In the rows, 128 means zero.
Known rows, with every way that one mark hangs from another:
K_724{K_255 K_904{K_887{K_621}}}: [150 132 181  58 166 151 156 110  82 116 123  78 156 146 139 139 106 161
 164 164 168 153]
K_105{K_255 K_621{K_724{K_887}}}: [113 122 130  86  95  92 128 173 156 150 117  80 100 154 128 209 159 118
 184 123 182 154]
K_904{K_724{K_255} K_887{K_105 K_621}}: [116 143 144   5 186 172  84  66 120 107 102  81  89 118 134 166 123 114
 194 125 143 183]
K_621{K_724{K_255}}: [134 160  92  76 133 155 182 124  95 165 138 104 143 154 164 141 129 151
 168 118 119 126]
K_904{K_724{K_887}}: [116 103 135  98 108 146 117 120 125  82  91  92 106 118 100 154 130 114
 125  92 128 174]
K_811{K_887{K_621}}: [124 115 160 104 163 128  83 132 165 125 118 102  84 109 131 135 110 144
 158 101 125 144]
K_621{K_724{K_887}}: [117 129 123  98 103 148 164 137  95 135 121 108 140 127 131 145 112 151
 150 101 140 152]
K_811{K_887{K_105 K_255 K_621 K_724{K_904}}}: [ 93 120 192  44 156 121 120 101 158 148  94  83  73 110 147 171  86 121
 155  73 186 151]
K_621{K_724{K_904}}: [118 133 120 113 105 119 181 133  66 142 142 112 163 122 133 125  98 142
 145  86 163 135]
K_887{K_621 K_724{K_255 K_904}}: [110 135 136  66 168 117 179 102  95 157 125 120 146 134 156 196  68 132
 173 117 163 139]
K_811{K_887}: [136 100 147 120 132 150  93 140 162 111 124  91  84 120 120 115 128 138
 125  97 114 139]
K_887{K_621}: [112 151 142 103 168  97 112 115 134 148 118 141 130 115 143 162 101 136
 175 134 138 133]
K_904{K_887{K_255}}: [139 155 134  62 149 154 102  90 135 104 117  93  89 109 140 148 111  98
 129 147 156 138]
K_904{K_887}: [140 129 124  96 144 162  92 105 118  90 137 111 108 107 121 128 110 115
 132 145 137 149]
K_96{K_887{K_105 K_621 K_724{K_255}}}: [ 83 146 142  79 161 149 120  98 109 144 138 110 102 114  98 151  93 135
 163 127 120 164]
K_811{K_887{K_105 K_255 K_724}}: [106 115 160  55 135 152 117 107 173 141 102  84  53 124 143 155 115 107
 129  76 156 144]
K_887{K_105{K_621} K_255}: [104 166 191  41 146 109 128 109 176 177  94 101  91 135 159 164 157 106
 155 130 198 144]
K_621{K_724}: [117 147  89 106 119 131 161 126  95 150 144 123 138 125 146 135 112 134
 152  93 131 127]
K_96{K_887{K_105 K_255 K_621 K_724}}: [ 72 163 149  68 155 128 115  85 127 146 122 108  79  95 105 168  87 104
 149 114 149 154]
K_811{K_887{K_255}}: [134 125 158  86 140 142 102 128 180 124 103  74  62 122 142 136 130 121
 122 101 137 130]
K_621{K_724{K_904{K_887}}}: [125 134 120  99 113 134 163 121  63 123 147 105 153 113 130 125  91 137
 147  90 164 143]

Rows:
[114 135 109  94 102  80 124 166 153 162 131  91 100 154 140 203 158 105
 185 119 174 137] | K_105{K_255 K_621{K_724}}
[126 122 157  80 159 135 119 133 136 139 122  84 103 123 143 138 103 160
 173  94 133 146] | K_811{K_887{K_621{K_724{K_255 K_904}}}}
[114 126 130 100  95  70 140 169 134 155 131  84 116 153 128 196 150 112
 182 111 195 142] | K_105{K_255 K_621{K_724{K_904}}}
[ 96 130 132  97 131 172 131 107 103 130 146 100 102 126  87 128 114 129
 128 123 113 159] | K_96{K_887{K_105 K_724{K_255}}}
[ 99 139 133 106 153 137 136 112  85 123 147 102 119 109  93 153  74 130
 143 123 125 156] | K_96{K_887{K_621 K_724{K_255 K_904}}}
[120 118 155  97 151 124 110 135 135 131 126  94  99 107 134 137  96 153
 165  79 138 147] | K_811{K_887{K_621{K_724{K_904}}}}
[125 131 134  37 160 181 115  91 127 126 142 104  97 128 141 164 112 109
 158 135 160 169] | K_904{K_887{K_105{K_621} K_724{K_255}}}
[ 84 135 164  83 151 140 133 104  86 136 139 103 120 113  88 147  86 142
 156 121 142 169] | K_96{K_887{K_105 K_621 K_724{K_255 K_904}}}
[157 121 174  71 144 166 162 117  81 108 127  71 156 154 133 123 120 157
 143 162 163 149] | K_724{K_255 K_904{K_887}}
[ 99 175 171  29 140 111 144 107 160 190 103  98  95 133 167 168 150 106
 166 112 201 143] | K_887{K_105{K_621{K_724}} K_255}
[ 83 133 187  69 143  81  99 118 150 174  93 124 111 138 132 177 139 140
 209 139 179 143] | K_887{K_105{K_255} K_621}
[134  92 142  95 131 165 137 131 135 115 131  76  96 137 131 141 103 135
 125  85 132 145] | K_811{K_887{K_724{K_255 K_904}}}
[111 150 106  59 182 131 157  96 122 166 124 130 123 138 170 206  83 124
 180 128 133 133] | K_887{K_621 K_724{K_255}}
[ 85 151 143  79 133 138 118 105 136 140 134  95  72 106 100 159 111  91
 126 111 152 160] | K_96{K_887{K_105{K_621} K_255 K_724}}
[127 170 146  43 180 133  91  81 140 118 109 103  88 100 152 170  94 103
 162 151 162 142] | K_904{K_887{K_255 K_621}}
[ 68 157 192  20 158  90 166  71 124 181  86 118 110 112 162 208  70 103
 174  94 229 145] | K_887{K_105 K_255 K_621 K_724{K_904}}
[140 131  99  64 151 186 123  92 109 104 142 103 103 126 140 160  94 108
 136 140 130 150] | K_904{K_887{K_724{K_255}}}
[122 119 129  77 137 150 118 115 174 126 109  80  55 118 148 162 105  99
 115  80 139 133] | K_811{K_887{K_255 K_724}}
